What can hang from each mark
rapom: dasug
dasug: rapom
mitun: dasug dukol
vapi: duvi
dakor: dukol duvi
duvi: dakor rapom vapi
dukol: dakor mitun

Every row comes from one small tree of marks. The marks that hang from a mark follow it in brackets, in alphabetical order. Every link used is in the known rows. Which tree was each row made from?
Known rows
vapi(duvi(dakor rapom(dasug))): [+3.07, +2.37, +0.14, +4.56, +0.06, -1.81, -0.28, +0.20, +0.35, -0.06, -0.44, +7.88, -4.22, +2.81, +1.89, +1.46, -1.52, -1.56, -4.04, -2.38, +7.01, -3.53, +4.65]
dakor(dukol duvi(rapom vapi)): [-2.56, +6.30, +0.14, -0.81, +0.65, -0.33, +1.61, -1.97, +0.17, -1.55, -4.95, +2.28, -2.92, -2.52, +4.29, +2.37, -2.79, -3.10, -3.40, +1.74, -1.66, -3.23, +4.74]
duvi(dakor(dukol(mitun)) rapom(dasug) vapi): [-2.77, +2.62, -0.20, +1.30, -0.59, -0.04, -1.65, -1.49, +0.15, +2.04, -1.45, +4.32, -6.27, +2.61, +2.47, +3.90, -2.85, +1.50, -3.12, -0.32, +3.38, -0.37, +1.17]
mitun(dasug): [+3.07, -1.47, -1.59, +7.18, +1.44, -2.48, +3.00, -0.13, -0.04, +0.47, +0.92, +1.34, -3.01, -0.01, +0.90, -1.62, -0.28, -2.51, -2.36, -1.54, +0.29, -3.56, +0.75]
mitun(dasug dukol(dakor(duvi(vapi)))): [+3.41, -0.75, -2.20, -1.58, +1.20, +1.18, +2.19, +0.09, +2.89, -0.15, -3.78, -1.04, -3.81, +0.13, +1.86, -0.16, -4.47, -2.23, -1.29, +0.75, +0.62, -2.48, -0.90]
dukol(dakor(duvi(vapi)) mitun(dasug(rapom))): [+0.51, -1.54, -0.28, -4.07, +0.91, -0.72, +2.46, +1.41, +1.38, -0.45, -0.98, -2.02, -6.94, +2.61, +2.32, +2.62, +0.23, +1.02, -0.05, -1.47, +2.26, -2.64, -4.20]
dasug(rapom): [+0.44, +0.00, -1.52, +7.56, -0.56, -3.89, +0.60, -1.10, -1.37, +0.21, -0.26, +2.83, -3.82, +0.61, +2.75, -3.74, +2.05, -2.55, -2.37, -1.09, +0.98, -3.24, +1.25]
dakor(dukol(mitun) duvi(vapi)): [-0.70, +0.66, -3.32, -0.99, -1.21, -0.16, +1.52, -1.95, +1.78, +0.30, -2.99, +0.58, -3.73, -1.30, +3.88, +1.88, -3.41, +0.33, -2.47, +1.86, +0.22, -1.23, -0.18]
dakor(duvi(rapom)): [-0.41, +3.85, -0.04, +3.29, +0.93, -2.22, +3.09, -1.60, -1.06, -0.94, -2.13, +2.35, -2.34, -1.67, +3.85, +0.02, -2.55, -2.22, -3.43, +0.37, +0.78, -4.10, +3.60]
dukol(dakor(duvi(rapom)) mitun(dasug)): [+0.86, -0.63, +0.69, -1.86, +2.29, -0.47, +4.51, +0.64, +1.62, +0.76, +1.06, -1.48, -4.73, +1.77, +1.07, +3.56, -2.20, +2.35, -1.73, -0.80, +2.17, -3.50, -2.62]
dukol(dakor mitun): [+1.99, -3.42, -2.51, +3.45, -0.96, -2.76, +0.44, -1.42, +1.69, +2.12, +2.31, +1.65, -4.42, +4.35, +1.79, -1.93, -1.61, -0.26, -2.19, +0.41, +2.35, -1.15, -2.27]
vapi(duvi(dakor(dukol) rapom(dasug))): [+1.78, +2.14, -0.07, +3.54, -0.14, -0.44, -0.28, -0.50, +1.15, +0.59, -0.59, +7.02, -4.29, +2.19, +0.70, +2.29, -1.07, -1.30, -4.22, -0.71, +4.88, -2.55, +3.46]
dukol(dakor): [+2.41, -1.90, -2.03, +5.91, -0.46, -3.03, +0.18, -1.45, +1.37, +0.14, +1.09, +2.50, -3.57, +3.16, +1.85, -3.67, -1.52, -3.39, -3.00, +0.42, +1.47, -1.97, +0.39]
mitun(dukol(dakor(duvi(rapom vapi)))): [+0.40, +4.19, -0.41, -2.85, +0.57, +0.40, +0.13, -1.24, +1.58, -0.39, -5.62, +2.53, -3.26, -0.02, +4.10, +0.35, -4.93, -2.81, -2.28, +1.67, +0.06, -3.07, +2.79]
dakor(dukol(mitun(dasug)) duvi): [+1.13, -2.99, -2.95, +1.38, +0.72, +0.47, +5.18, -0.31, +1.78, +1.08, +0.56, -2.14, -3.63, -1.29, +0.49, +2.96, -2.00, +1.71, -1.83, +0.54, +0.38, -2.05, -3.67]
dakor(duvi(rapom vapi)): [-1.04, +6.19, +0.42, +0.49, +1.18, -1.71, +1.69, -1.33, -0.70, -2.41, -4.88, +2.82, -3.12, -1.72, +5.46, +1.11, -3.15, -2.95, -3.19, +0.44, +0.29, -4.08, +5.40]
rapom(dasug): [+1.98, -0.82, -2.57, +9.12, +1.32, -2.96, +0.67, -1.58, -0.33, +0.66, +0.50, +4.56, -3.77, +2.32, +2.31, -3.19, -0.65, -1.65, -4.28, -1.27, +2.29, -1.49, +1.46]

Write each row's tree
[+0.02, +3.28, -0.30, -2.10, +1.99, +0.86, -0.10, -1.34, +1.34, +0.09, -4.94, +3.79, -4.62, +2.14, +3.66, +1.06, -4.49, -1.11, -3.22, +0.23, +1.60, -1.86, +2.10]  mitun(dukol(dakor(duvi(rapom(dasug) vapi))))
[-1.30, +5.85, +0.50, +0.92, +2.21, -1.09, +1.37, -1.33, -0.98, -1.93, -4.03, +4.07, -4.45, +0.57, +5.17, +1.82, -2.73, -1.39, -4.31, -1.07, +2.05, -3.11, +4.35]  dakor(duvi(rapom(dasug) vapi))
[-0.96, +4.82, +0.36, +3.80, -1.36, -2.29, -1.41, -1.46, -0.69, -0.08, -2.86, +4.44, -4.26, +0.90, +3.80, +0.61, -3.26, -3.59, -2.44, -0.02, +2.72, -3.17, +5.77]  duvi(dakor rapom vapi)
[-1.29, +1.54, +0.58, -0.26, -0.72, +0.60, +0.65, -0.15, +0.51, +2.14, -0.67, +0.75, -5.55, +0.67, +0.93, +5.24, -2.36, +0.73, -1.13, -0.30, +1.34, -2.30, +0.26]  duvi(dakor(dukol(mitun(dasug))) rapom vapi)
[-1.09, +2.76, +0.40, -3.28, +1.78, -0.27, +0.65, -0.67, +0.99, -0.26, -1.89, +2.64, -6.15, +3.87, +4.27, +3.09, -3.14, +1.86, -3.32, -0.82, +3.61, -1.59, -0.02]  dukol(dakor(duvi(rapom(dasug) vapi)) mitun)
[-1.66, +3.46, -0.54, +2.07, +0.53, -0.79, +3.16, -2.32, -0.22, -1.01, -2.27, +1.80, -2.44, -2.25, +2.80, +1.22, -2.35, -1.76, -3.70, +2.09, -1.22, -3.24, +2.69]  dakor(dukol duvi(rapom))
[-0.64, -0.91, -0.10, +2.54, -0.10, +0.17, +2.00, -0.04, +0.40, +3.42, +1.51, +0.83, -4.93, +0.59, -0.82, +4.30, -1.56, +1.22, -1.37, -0.27, +1.63, -2.62, -1.30]  duvi(dakor(dukol(mitun(dasug))) rapom)
[-2.11, +4.10, +0.03, +3.13, +0.02, -0.07, -1.99, -1.75, -0.36, +0.39, -2.55, +4.35, -5.63, +2.02, +2.42, +1.96, -2.61, -1.59, -3.81, -0.22, +2.64, -1.33, +3.78]  duvi(dakor(dukol) rapom(dasug) vapi)
[+3.40, +2.54, +0.04, +4.00, -1.24, -2.55, +0.20, +0.04, +0.51, -0.34, -1.23, +6.54, -2.83, +0.60, +2.24, +1.08, -1.98, -3.28, -2.80, -0.94, +5.08, -4.80, +5.38]  vapi(duvi(dakor rapom))
[+2.27, +0.18, -0.07, -1.19, +2.36, +1.10, +3.87, +0.20, +1.37, +1.09, -2.20, +0.15, -3.10, -0.49, +0.52, +1.10, -3.28, -1.06, -1.82, +0.41, +0.12, -3.68, -0.47]  mitun(dasug dukol(dakor(duvi(rapom))))
[+0.69, -3.42, -4.09, +4.91, -2.80, -1.18, +0.22, -2.05, +1.27, +3.18, +1.31, +2.67, -4.47, +1.47, +0.54, +0.35, -3.04, -0.09, -1.81, +1.52, +3.03, -0.47, -1.70]  duvi(dakor(dukol(mitun)))
[+2.80, -4.56, -2.47, -0.41, +1.30, -0.65, +4.50, +0.55, +2.47, +0.78, +1.98, -3.00, -4.75, +2.22, +0.91, +1.87, -2.56, +1.80, -1.41, -0.44, +2.75, -2.27, -4.70]  dukol(dakor(duvi) mitun(dasug))
[-2.21, +4.99, -0.11, +2.79, -1.39, -0.71, -1.72, -1.93, -0.17, +0.11, -3.60, +4.03, -4.19, +0.03, +2.81, +1.42, -2.90, -3.32, -2.65, +1.34, +1.00, -2.37, +4.81]  duvi(dakor(dukol) rapom vapi)
[+3.02, -3.98, -1.32, +0.97, -2.12, -0.56, +1.56, +1.78, +2.21, +2.11, +1.56, +2.00, -5.66, +1.13, -1.33, +3.27, +1.75, +0.81, -0.37, -1.74, +5.13, -3.33, -3.07]  vapi(duvi(dakor(dukol(mitun(dasug(rapom))))))
[-0.06, -2.66, -1.70, -0.18, +0.42, -0.01, +4.90, +0.65, +0.68, +1.35, +0.03, -2.30, -5.26, -1.10, +0.43, +2.92, +1.16, +2.23, -0.71, -0.50, +0.54, -2.69, -4.88]  dakor(dukol(mitun(dasug(rapom))) duvi)
[-0.06, +2.51, +0.29, +0.75, +1.12, -1.67, +2.62, -1.37, +0.76, -1.15, -0.97, +1.45, -3.36, +1.48, +3.10, -0.03, -2.70, -2.23, -3.12, +0.74, +1.70, -3.53, +1.40]  dukol(dakor(duvi(rapom)))
[-0.43, +1.99, +1.47, -4.98, +2.26, +0.11, +2.90, +0.76, +1.29, -0.25, -1.63, -0.94, -5.51, +1.76, +3.03, +4.62, -2.87, +1.35, -1.44, -0.92, +1.09, -3.49, -0.39]  dukol(dakor(duvi(rapom vapi)) mitun(dasug))
[+0.12, -1.87, -4.09, +1.88, -1.11, -0.76, +3.30, -1.84, +1.79, +0.83, -0.62, +0.09, -3.21, -0.95, +2.15, +1.06, -2.76, +0.81, -2.47, +2.28, +0.88, -1.19, -1.93]  dakor(dukol(mitun) duvi)
[-0.68, +4.40, +1.10, -1.39, +2.73, -0.68, +0.53, -1.08, +0.89, -1.85, -2.91, +2.51, -5.13, +3.37, +4.63, +1.50, -2.89, -1.44, -4.22, -0.46, +2.40, -2.19, +2.57]  dukol(dakor(duvi(rapom(dasug) vapi)))
[+1.58, +0.72, -0.60, +1.16, -2.40, -0.59, +0.02, -0.42, +1.98, +1.90, +0.06, +5.24, -3.89, +0.63, +0.89, +3.86, -1.86, +0.25, -2.24, +0.28, +4.44, -2.89, +2.25]  vapi(duvi(dakor(dukol(mitun)) rapom))
[-0.26, -0.69, -3.04, +2.43, -3.39, -0.82, -1.71, -1.66, +1.87, +2.19, -0.95, +2.33, -4.92, +1.26, +2.46, +1.42, -3.36, -0.44, -1.62, +1.49, +2.82, -0.48, -0.17]  duvi(dakor(dukol(mitun)) vapi)
[+3.10, -4.94, -1.68, +2.76, +0.89, -1.76, +2.26, +0.37, +1.91, +1.97, +2.98, -0.09, -4.84, +3.98, +0.05, -0.12, -1.00, +0.77, -1.42, -1.19, +2.02, -2.19, -3.87]  dukol(dakor mitun(dasug))
[+2.62, -2.83, -1.77, -0.02, +0.90, +0.27, +3.29, +0.99, +1.69, +0.78, -1.66, -1.46, -4.53, +0.90, +0.31, -1.00, -0.46, -1.09, -0.29, -0.17, +1.20, -3.24, -4.04]  mitun(dasug(rapom) dukol(dakor(duvi)))
[+1.77, +2.86, +0.74, -3.66, +2.35, +1.62, +2.20, +0.03, +1.73, -0.19, -4.26, +0.53, -3.77, -0.19, +1.97, +2.48, -4.11, -1.60, -1.61, +0.08, -0.50, -3.73, +1.20]  mitun(dasug dukol(dakor(duvi(rapom vapi))))
[+1.52, -1.91, -1.37, -3.11, +1.13, -0.06, +2.96, +0.47, +2.94, -0.28, -0.66, -2.25, -5.58, +2.54, +2.49, +2.92, -3.31, +0.74, -1.10, -0.33, +2.43, -2.13, -3.01]  dukol(dakor(duvi(vapi)) mitun(dasug))
[+0.02, -2.96, -1.28, +2.83, +0.18, -1.00, +2.55, +0.38, +0.11, +2.53, +1.57, +0.15, -5.34, +0.38, -0.16, +1.01, +2.85, +2.08, -0.95, -1.16, -0.05, -2.49, -4.07]  dakor(dukol(mitun(dasug(rapom))))
[-2.74, +5.89, +0.19, +0.24, +2.23, +0.36, +1.55, -1.76, -0.19, -1.55, -4.25, +3.23, -4.25, -0.70, +3.91, +2.96, -2.42, -0.83, -4.47, +0.67, -0.02, -2.14, +3.83]  dakor(dukol duvi(rapom(dasug) vapi))
